What can hang from each mark
roda: punu
gafon: naledob
kesa: lumu
naledob: gafon lumu punu
lumu: naledob
sabuz: punu
punu: naledob pudog roda sabuz

Each row was made from one small tree. The marks that hang from a mark follow it in brackets, in alphabetical order. Every link used is in the known rows. Write each row's tree.
Known rows
roda[punu]: [-0.17 -0.04 -0.19  0.25  0.21 -0.11 -0.08 -0.35  0.10  0.38  0.10 -0.39
 -0.14 -0.52  0.26 -0.22 -0.13  0.09]
lumu[naledob[punu]]: [-0.05  0.03  0.16 -0.06  0.19 -0.15 -0.09 -0.40  0.11  0.49  0.20 -0.35
 -0.22 -0.29  0.01 -0.04 -0.14  0.06]
naledob[gafon lumu punu[pudog]]: [-0.02 -0.16  0.18  0.05  0.25 -0.08  0.03 -0.32  0.02  0.00  0.18 -0.15
 -0.23 -0.49  0.20  0.02 -0.11  0.43]
sabuz[punu[naledob]]: [-0.08 -0.16  0.14  0.07  0.20 -0.10 -0.12  0.03  0.18  0.11  0.18 -0.24
 -0.15 -0.39  0.23 -0.18 -0.22  0.25]
lumu[naledob[gafon punu[pudog roda]]]: [-0.04 -0.06  0.30 -0.03  0.20 -0.16 -0.07 -0.23  0.05  0.04  0.02 -0.10
 -0.05 -0.32 -0.05  0.03 -0.16  0.29]
lumu[naledob[gafon punu[sabuz]]]: [ 0.01 -0.09  0.20 -0.04  0.21 -0.16  0.00 -0.03  0.06  0.45  0.26 -0.27
 -0.08 -0.32  0.02  0.04 -0.15  0.20]
gafon[naledob[punu[roda]]]: [ 0.02  0.14  0.23  0.29  0.20 -0.13 -0.07 -0.27  0.17  0.25  0.15 -0.25
 -0.06 -0.31  0.02 -0.30 -0.14  0.14]
kesa[lumu[naledob]]: [-0.04 -0.10  0.04  0.03  0.25 -0.11  0.01 -0.33  0.11  0.53  0.19 -0.40
 -0.35 -0.28  0.03 -0.13 -0.16 -0.23]
lumu[naledob[gafon punu]]: [ 0.01 -0.09  0.15 -0.06  0.21 -0.15 -0.07 -0.44  0.08  0.43  0.18 -0.32
 -0.27 -0.29  0.00  0.04 -0.14  0.27]
naledob[punu]: [-0.03  0.04  0.13  0.13  0.19 -0.09 -0.08 -0.38  0.06  0.40  0.20 -0.33
 -0.28 -0.45  0.16 -0.13 -0.12 -0.01]
punu[roda]: [-0.05 -0.01  0.06  0.29  0.18 -0.07 -0.04 -0.19  0.09  0.36  0.00 -0.32
 -0.28 -0.39  0.06 -0.19 -0.14  0.11]
gafon[naledob]: [ 0.06  0.00 -0.04  0.46  0.22 -0.10 -0.08 -0.34  0.20  0.32  0.32 -0.31
 -0.38 -0.24  0.12 -0.34 -0.14  0.17]
roda[punu[naledob]]: [-0.18 -0.10 -0.13  0.09  0.22 -0.12 -0.11 -0.30  0.20  0.13  0.10 -0.26
 -0.13 -0.42  0.27 -0.21 -0.13  0.15]
gafon[naledob[lumu punu[pudog]]]: [ 0.02  0.01  0.19  0.23  0.26 -0.11 -0.01 -0.34  0.17 -0.05  0.33 -0.14
 -0.13 -0.36  0.17 -0.22 -0.11  0.32]
sabuz[punu[naledob pudog]]: [-0.10 -0.16  0.19  0.11  0.20 -0.10 -0.13  0.09  0.17 -0.23  0.21 -0.07
 -0.08 -0.40  0.27 -0.18 -0.21  0.25]
punu[naledob[lumu]]: [-0.04 -0.19  0.04  0.05  0.25 -0.05 -0.01 -0.27  0.21  0.16  0.16 -0.23
 -0.40 -0.34  0.18 -0.10 -0.12  0.38]
punu[pudog roda sabuz]: [-0.06 -0.01  0.16  0.35  0.18 -0.08  0.01  0.27  0.08  0.02  0.12 -0.07
 -0.01 -0.45  0.12 -0.20 -0.15  0.02]
sabuz[punu[naledob[lumu] pudog roda]]: [-0.12 -0.19  0.30  0.01  0.24 -0.10 -0.02  0.24  0.17 -0.30  0.00 -0.03
  0.11 -0.46  0.19 -0.12 -0.20  0.51]
roda[punu[pudog sabuz]]: [-0.17 -0.04 -0.11  0.31  0.21 -0.12 -0.02  0.12  0.08  0.03  0.24 -0.16
  0.13 -0.57  0.32 -0.23 -0.14  0.00]
naledob[gafon lumu]: [ 0.02 -0.25 -0.05  0.18  0.26 -0.05  0.05 -0.33  0.07  0.35  0.14 -0.34
 -0.47 -0.40  0.16 -0.03 -0.11  0.52]
lumu[naledob[gafon punu[pudog]]]: [-0.03 -0.09  0.20 -0.04  0.22 -0.16 -0.08 -0.37  0.07  0.09  0.20 -0.15
 -0.21 -0.30  0.05  0.04 -0.15  0.25]
kesa[lumu[naledob[punu]]]: [-0.05 -0.02  0.21 -0.11  0.25 -0.15  0.00 -0.38  0.06  0.51  0.19 -0.38
 -0.18 -0.35  0.03 -0.08 -0.14 -0.29]

Which tree is each row?
[-0.04 -0.19  0.17  0.15  0.21 -0.08 -0.08 -0.10  0.15 -0.28 -0.01  0.02
 -0.27 -0.31  0.10 -0.09 -0.16  0.36]  punu[naledob[gafon] pudog roda]
[-0.06 -0.35  0.19  0.00  0.26 -0.08 -0.02  0.09  0.14 -0.29  0.17 -0.06
 -0.11 -0.42  0.27 -0.02 -0.20  0.69]  sabuz[punu[naledob[gafon lumu] pudog]]
[ 0.00 -0.18  0.17  0.15  0.21 -0.08  0.01  0.23  0.15  0.06  0.06 -0.09
 -0.13 -0.32  0.07 -0.10 -0.16  0.29]  punu[naledob[gafon] roda sabuz]
[-0.01 -0.10  0.24  0.00  0.21 -0.16  0.00  0.04  0.05  0.10  0.30 -0.10
  0.00 -0.33  0.06  0.03 -0.17  0.18]  lumu[naledob[gafon punu[pudog sabuz]]]
[-0.19 -0.09 -0.03  0.16  0.22 -0.13 -0.06  0.15  0.19 -0.21  0.22 -0.03
  0.15 -0.47  0.33 -0.22 -0.16  0.06]  roda[punu[naledob pudog sabuz]]
[-0.14 -0.22 -0.04  0.14  0.23 -0.12 -0.04  0.12  0.14 -0.28  0.19 -0.01
  0.07 -0.46  0.32 -0.13 -0.17  0.26]  roda[punu[naledob[gafon] pudog sabuz]]
[-0.02 -0.31  0.07  0.06  0.27 -0.05  0.00 -0.22  0.16 -0.24  0.16 -0.04
 -0.38 -0.33  0.20 -0.01 -0.12  0.57]  punu[naledob[gafon lumu] pudog]
[-0.02 -0.04  0.22  0.12  0.19 -0.10 -0.04 -0.26  0.01  0.28 -0.01 -0.25
 -0.18 -0.43  0.04 -0.06 -0.12  0.23]  naledob[gafon punu[roda]]
[ 0.06  0.02  0.19  0.22  0.26 -0.11  0.08 -0.01  0.17  0.30  0.40 -0.25
 -0.01 -0.37  0.14 -0.23 -0.12  0.26]  gafon[naledob[lumu punu[sabuz]]]
[-0.10 -0.10  0.24  0.08  0.19 -0.10 -0.10  0.16  0.18  0.07  0.01 -0.20
  0.01 -0.40  0.13 -0.19 -0.22  0.30]  sabuz[punu[naledob roda]]
[-0.06  0.01  0.34  0.10  0.23 -0.10  0.09  0.22  0.04  0.01  0.10 -0.07
  0.18 -0.55  0.11 -0.08 -0.12  0.19]  naledob[lumu punu[pudog roda sabuz]]
[-0.02 -0.26  0.12  0.02  0.26 -0.05  0.03 -0.15  0.17  0.06 -0.05 -0.17
 -0.30 -0.31  0.05 -0.02 -0.14  0.63]  punu[naledob[gafon lumu] roda]
[-0.13 -0.29 -0.13 -0.02  0.28 -0.09  0.00 -0.30  0.17  0.07  0.06 -0.25
 -0.15 -0.44  0.27 -0.05 -0.12  0.60]  roda[punu[naledob[gafon lumu]]]
[-0.02 -0.09  0.30 -0.14  0.25 -0.15  0.04 -0.26  0.02  0.39 -0.01 -0.29
 -0.09 -0.34 -0.09  0.00 -0.15 -0.06]  kesa[lumu[naledob[gafon punu[roda]]]]
[-0.16 -0.10 -0.08  0.12  0.22 -0.12 -0.04  0.09  0.20  0.12  0.20 -0.21
  0.07 -0.46  0.29 -0.22 -0.14  0.08]  roda[punu[naledob sabuz]]
[ 0.04  0.06  0.29  0.23  0.25 -0.12  0.11  0.14  0.16  0.25  0.21 -0.20
  0.15 -0.37  0.05 -0.23 -0.14  0.31]  gafon[naledob[lumu punu[roda sabuz]]]
[-0.03 -0.27  0.14  0.06  0.21 -0.10 -0.10  0.01  0.15  0.06  0.16 -0.21
 -0.21 -0.37  0.23 -0.08 -0.23  0.46]  sabuz[punu[naledob[gafon]]]
[-0.08  0.03  0.36 -0.09  0.24 -0.15  0.00 -0.20  0.05  0.10  0.03 -0.15
  0.06 -0.38 -0.05 -0.09 -0.15 -0.28]  kesa[lumu[naledob[punu[pudog roda]]]]
[-0.08 -0.07  0.23  0.19  0.20 -0.08 -0.03  0.30  0.19 -0.24  0.11  0.05
  0.00 -0.37  0.13 -0.19 -0.16  0.08]  punu[naledob pudog roda sabuz]
